Each row was made from one path, in order. Every step used is in the known rows, and no mark comes twice. Write each row's path.
Known rows
g-k-w-f-a-r: [  1  24 -10  19 -27 -23   7  -3  -2  -6  20  22  30  -7   0  12 -12 -36
  -3]
t-k-g: [ 32   5  19   8   3   8   0  48  16 -25  -4 -10  -6  -8 -34  22  -9 -14
 -11]
w-f-a: [ 24  23 -15  21  -5 -38  -3 -12 -25  -3 -10  39  10  -8  14 -16 -32 -22
  15]
w-f: [ 28  13  15  29  -3 -40 -29  23 -23   1 -13  40  13 -17  16 -19 -26  -3
  17]
g-k-m: [ 21 -10  51  43  20 -10 -49  13   6 -20   8 -29  19 -22 -19  -9 -14   9
  -1]
k-m: [ 24  -7  36  33  11 -16 -35   2   2   1   9  -8  21  -4 -12 -10 -19 -11
  -4]
r-t-k: [  5   7  -2  -1  34   2  11  42   6 -41  27 -12  10  13  -1  37 -16  -5
 -12]
m-f-a: [ 45   9   7  11   6 -25   1 -33   5   5  -1  27  12   6  -3 -16 -31 -19
  25]
g-k-m-f-a-r-t: [  4   7  18   7  -1   9  30 -18  16 -18  57  -3  28  17  -2  35  -8 -21
 -19]
a-r-t-k-w-f: [ 12  -3 -18  22   1   2  -9  44 -27 -19  17  19  20 -25  10   0 -10  -4
  -9]
g-k-w-f-u: [ 67  -6  -1  24   3 -22 -17   1 -18 -16 -17  37 -10 -34  34 -34 -24  -4
   3]
r-t: [ 26  13  17   6   8 -10  18   1   5 -10  34  11   9  34  14  28 -11 -25
 -25]
a-f-m: [ 27 -12  50  21 -10 -25 -40 -16 -18 -18  10   9  35  19  30 -27 -21 -17
  15]
r-t-k-w-f-m: [ 22 -24  15  11   1  14 -41  -6 -40 -29   4  16  17  -3  15 -30 -13 -10
   1]
a-r: [  6  29  19  10 -24 -37   6   0  23   9  22  21  32  22  -4  27 -11 -47
  -6]
m-f-a-k-w: [ 24 -11 -19  30   1   6   4  15 -13 -12  19   1  23  -8   0   3  -4 -21
 -14]
g-k-w-f-a: [ 28  11 -21  29  -4 -19 -12  -1 -31 -13  -7  24   9 -22   9 -21 -21 -15
   5]
t-k: [ 11  11   2   8  31 -18 -14  45   8 -31   0  -7  11   1  -9  18 -22  -6
   6]
g-k-m-f-u: [ 76 -22  41  18  22 -14 -20 -28  18  -9  -6  16  -2 -24  11 -33 -31   9
  22]
k-t: [ 31   7   5  26  19 -28   8   7   0  12  20 -12  14  -1  -2  -5 -11 -19
  -4]
a-r-t: [  6  21  15   0 -11  -9  34  -3  16  -7  52  13  24  38   9  46  -6 -40
 -30]

Which path is each row?
[ 38  -3  13  18  11 -14  -7 -35   3   3   6  14  17  -3 -10 -21 -30 -11
  23] | k-m-f-a
[ -4   8  -7  -8  25   8  27  24  16 -37  40  -8  21  12  -7  42 -16 -10
  -4] | m-f-a-r-t-k
[ 27   2  19  20 -13   7  20  22  11 -17   6  -1   8 -10 -26  24  -6 -17
  -6] | m-f-a-k-g
[  0  12   6   7  -8 -13  14 -15  21  -4  30   9  36   3 -17  18 -19 -29
  11] | t-k-m-f-a-r
[  2 -14  19  20  34  12 -15  26   2 -31  30 -30  20  -6 -15  15 -16   4
 -13] | r-t-k-m
[  6   9  11   1  -5   5  37 -24  14  -8  58   8  28  26   1  34 -10 -31
 -20] | k-m-f-a-r-t
[ 12  -3 -35   7  11  22  16  28  -6 -28  35  -9  15   5  -4  23  -1 -28
 -34] | f-a-r-t-k-w
[-11  16 -13  32  -2 -28  13  22 -21 -25   9  16  28 -12  14  21 -19 -12
   8] | w-f-a-k
[-12  -9   4  19  22  12  -4  20  -6 -32  36 -20  28 -15 -11  16 -17   1
  -9] | w-f-a-r-t-k-m
[ 12 -20  13   8  -8  15 -33  -8 -35 -27  12  16  24  -2  13 -21 -10 -18
  -1] | a-r-t-k-w-f-m
[ 46  -4 -18   8   2  -8  11   5 -14 -21   6  36  -2 -22  35 -10 -21 -15
  -8] | a-r-t-k-w-f-u
[ 13   8   1   2  -6  22  28  39   7 -33  19  -5   1  -8 -26  37  -6 -17
 -20] | w-f-a-r-t-k-g
[ 18   9 -38  17   4  -6   9   5 -33 -20   8  23   9 -12  13  -6 -21 -17
  -4] | r-t-k-w-f-a
[  0   6 -20  36  16 -21  29  19 -19  -9  28 -14  27 -20   6   8 -11 -10
   1] | w-f-a-k-t
[ -9  -8  11  43   9  -9 -14  12 -18 -19  18 -10  33 -24  -4   3 -18  -1
   1] | w-f-a-k-m
[-14  14 -18  -3  19   2  25  34   1 -42  36  -2  21   4   1  42 -16 -11
  -9] | w-f-a-r-t-k
[ 15  -2 -27  31  -3   0   6  20 -17 -15  17   0  20  -3   3  10  -2 -30
 -24] | f-a-k-w
[ 83  -8  27   5  13 -28  -4 -31  18   3 -12  39  -6  -6  22 -29 -33  -8
  23] | m-f-u
[ -7  -6  14  39  10  -8 -10   7  -8 -19  21 -17  32 -12  -8  11 -16  -9
  -4] | f-a-k-m
[ 30  -6   6  15  21  -8  -6 -22   3  -9   7   5  17  -9 -14 -16 -31  -4
  25] | t-k-m-f-a
[-10  -7   6  15  24  13   0  14   4 -31  39 -27  27  -4 -16  23 -15  -7
 -14] | f-a-r-t-k-m
[ 25 -26  42  12  27  13 -13   4  23 -10  32 -11  31 -11 -23   0 -19  15
  19] | a-r-t-k-m-f
[ 29  13 -29  25  -7 -22  -5  -7 -33  -3  -6  35   9 -13  13 -22 -24 -25
   3] | k-w-f-a
